What can hang from each mark
fudup: nosaz potel
nosaz: fudup
potel: fudup goluk larito lonaf
larito: potel
lonaf: potel
goluk: potel zeve
zeve: goluk tidum

Each row was made from one small tree. The marks that hang from a mark follow it in brackets, in alphabetical order. Every link used is in the known rows. Write each row's tree.
Known rows
zeve[goluk[potel[fudup lonaf]]]: [  2   7 -10  -6  -3   9  -9  -4   6  -8  16  -1  -2   0  14 -14  16  16
   5   3]
zeve[goluk[potel[fudup larito]] tidum]: [ -3  14 -10   6  -2   8   1  -7   7   2   1  -3  10   2  12  -7  15  -2
  -6   0]
nosaz[fudup[potel]]: [ -7 -15  -5  13  -1   5   1   7   4   6  32   3  16   1   4 -17  -5   5
 -23   3]
goluk[potel zeve]: [ 15  -6 -13  20  -4  -9   2  -2   3   7   5   2   8   6  11  -6  15  13
  14  -1]
fudup[nosaz potel[goluk]]: [-18  -8   0  17  -3  -4   2   4  -4  -5   7 -13   4   0   1  -6  -3   2
   5   2]
nosaz[fudup[potel[goluk[zeve] larito]]]: [  0 -15  -4  18   1   1   1   6  -6  11  22  -2  16   4   3 -11  -2   2
 -18   5]
potel[fudup goluk[zeve] lonaf]: [ 17   9 -11 -13  -1 -10 -19  -7   5   3  10  -6 -15   4  -2   2   9   4
  12   4]
lonaf[potel[goluk]]: [  8   9  -6  -6  -3 -18  -3  -3   6  -1  -7   6   6   9 -10  -1  -3   3
  14  -2]
zeve[goluk[potel[fudup]] tidum]: [ -2  12 -13   9  -4   6  -2  -9  10   2  -1  -1   6   1  10  -7  16  -2
   0  -2]
goluk[potel[larito lonaf]]: [  9  12  -4 -12  -4  -1   0  11   4  -4  15  -1  11   4  23 -12  -2  24
  -5   3]
lonaf[potel[goluk[zeve]]]: [ 13   4  -9   2  -2 -21  -2  -8   3   3  -9   6   4  10 -14   1   3  -1
  20  -2]
larito[potel]: [ 8  2 -5 24 -5 -5  8  4  8  6 16 10  8  7  2 -4  9 10 14  0]
nosaz[fudup]: [  5  -8  -5  16  -3  -1  -2   8  10  11  27   2  10   2   4 -15  -1   9
 -11   4]
lonaf[potel[fudup goluk[zeve] larito]]: [  8   7  -8 -10   2 -15  -1  -9   2   3   2   1   0  13  -8   1   7  -9
   1   3]
potel[larito]: [ 2  5 -1  6  0 -4  4  6  6  4 12 -2  7  6  6 -4 -3 12  1  2]
goluk[zeve]: [ 12  -7 -10  22  -1 -12   0  -5   5   8   7   1   1   5  -3   0  10   7
  17  -1]
potel[lonaf]: [ 10  11  -5 -11  -4  -6  -8   4  10  -5  15   1  -1   1   5  -8  -7  19
   8   1]
nosaz[fudup[potel[goluk]]]: [ -3 -12  -4  14  -1   3  -4   7   1   8  23  -1  15   2   1 -13  -5   5
 -15   3]
potel[goluk lonaf]: [ 15  15  -4  -9  -4 -10 -15   5   5  -1   2  -3  -3   2   2  -1  -6  19
  18   1]
lonaf[potel[fudup]]: [ -1   7  -7 -17  -1 -10  -1  -7  14  -4  12   7   0   9  -6  -6   2  -6
  -5   1]

Write each row's tree
[ 15   9  -6  20   0 -15   0  -3  -2  14 -13  -6   7   7  -3   8   2  -2
  13   0]  potel[goluk[zeve[tidum]] larito]
[ 4 19 -9  1 -4  5  1 -2  2 -3 -5  1 14  0 15 -9  5  9  1 -1]  zeve[goluk[potel[larito lonaf]] tidum]
[ -6   6   1   3   0  -4  -4   4   4   4  11 -19  -9   5   8  -1   8  -2
  -2   8]  potel[fudup[nosaz] goluk larito]
[ -8   5  -5 -11  -2 -11   3  -5  12  -7  13   1  -3   7  -4  -9   4  -8
  -4   3]  lonaf[potel[fudup[nosaz]]]
[-10  -5  -4   9  -3  -7  -2   1  -9  -8   8 -12   0  -1   2  -6  -3   5
   8   3]  fudup[nosaz potel[goluk[zeve] lonaf]]
[-24  -8   3  13  -1   2  13   7  -4  -7  19 -11   9   1   9 -11  -6   2
 -11   4]  fudup[nosaz potel[larito]]
[-3 -7 -3 14  2 -4  2 -1 -9  4  5 -5 10  6 -1  1 -2  2  2  0]  fudup[potel[goluk[zeve] larito]]
[ 11  16  -6 -23  -2  -5 -21   0   9  -1  13  -7 -14   3   3  -1   1   7
   5   4]  potel[fudup goluk lonaf]
[ 18   6 -10  22  -3 -18  -6  -6   3  14 -15  -3   2   5  -7   9   6  -2
  22  -3]  potel[goluk[zeve[tidum]]]
[  5  14  -6 -23  -3   4  -4   7   8  -4  23  -2   2   5  25 -12   5  15
 -15   6]  goluk[potel[fudup larito lonaf]]
[-2  0 -5 15  2 -6  3 -3 -8  6 -1 -4 13  6 -2  3 -4 -4 -2 -1]  fudup[potel[goluk[zeve[tidum]] larito]]
[  9   6 -14   8  -2  -5   4  -6   5  11   5  -2   8   8  15  -1  16  -7
 -10   1]  goluk[potel[fudup larito] zeve[tidum]]
[ -7  12   0 -21  -1   0  -2   6   8  -8  30 -12  -9   2  14 -11   0   5
 -14  10]  potel[fudup[nosaz] larito lonaf]
[ -4   3  -3   6  -3  -7  -9   0   9   3  10 -17 -14   3   2  -1  11  -2
   9   6]  potel[fudup[nosaz] goluk]
[ -1  -5  -2  -2  -1   4  -4  12  -3   4  27  -1  16   2   8 -15 -11   9
 -23   6]  nosaz[fudup[potel[goluk larito lonaf]]]
[ -2  10  -4 -19   1  -8   4  -4  10  -3  15   4   3  11  -2  -6   0  -5
 -12   3]  lonaf[potel[fudup larito]]
[ -8  -2  -8  13  -3   8  -1  -3   6  -5  13  -8  -1   0  14 -14  21  11
   8   3]  zeve[goluk[potel[fudup[nosaz]]]]
[  2   4 -10  18  -3 -13  -6  -9   6   9  -2 -14 -11   3  -3   6  16 -15
  11   3]  potel[fudup[nosaz] goluk[zeve[tidum]]]
[ -5  -8  -2  -2  -1   7   0  11   0   2  35   2  18   1  10 -19 -11  10
 -30   6]  nosaz[fudup[potel[larito lonaf]]]
[ 17  13 -13   1  -4  -8   4  -1   0   4  -1   3  14   4  17  -4   5   7
  -2   0]  goluk[potel[larito lonaf] zeve[tidum]]
[ -7 -14  -2  10   0   7   4  10   1   7  33   1  19   3   8 -17  -7   5
 -28   5]  nosaz[fudup[potel[larito]]]
[ 18   0  -8  32  -4 -13   3  -2   0  13   2   6   4   8  -3   3  15   7
  27   0]  larito[potel[goluk[zeve]]]
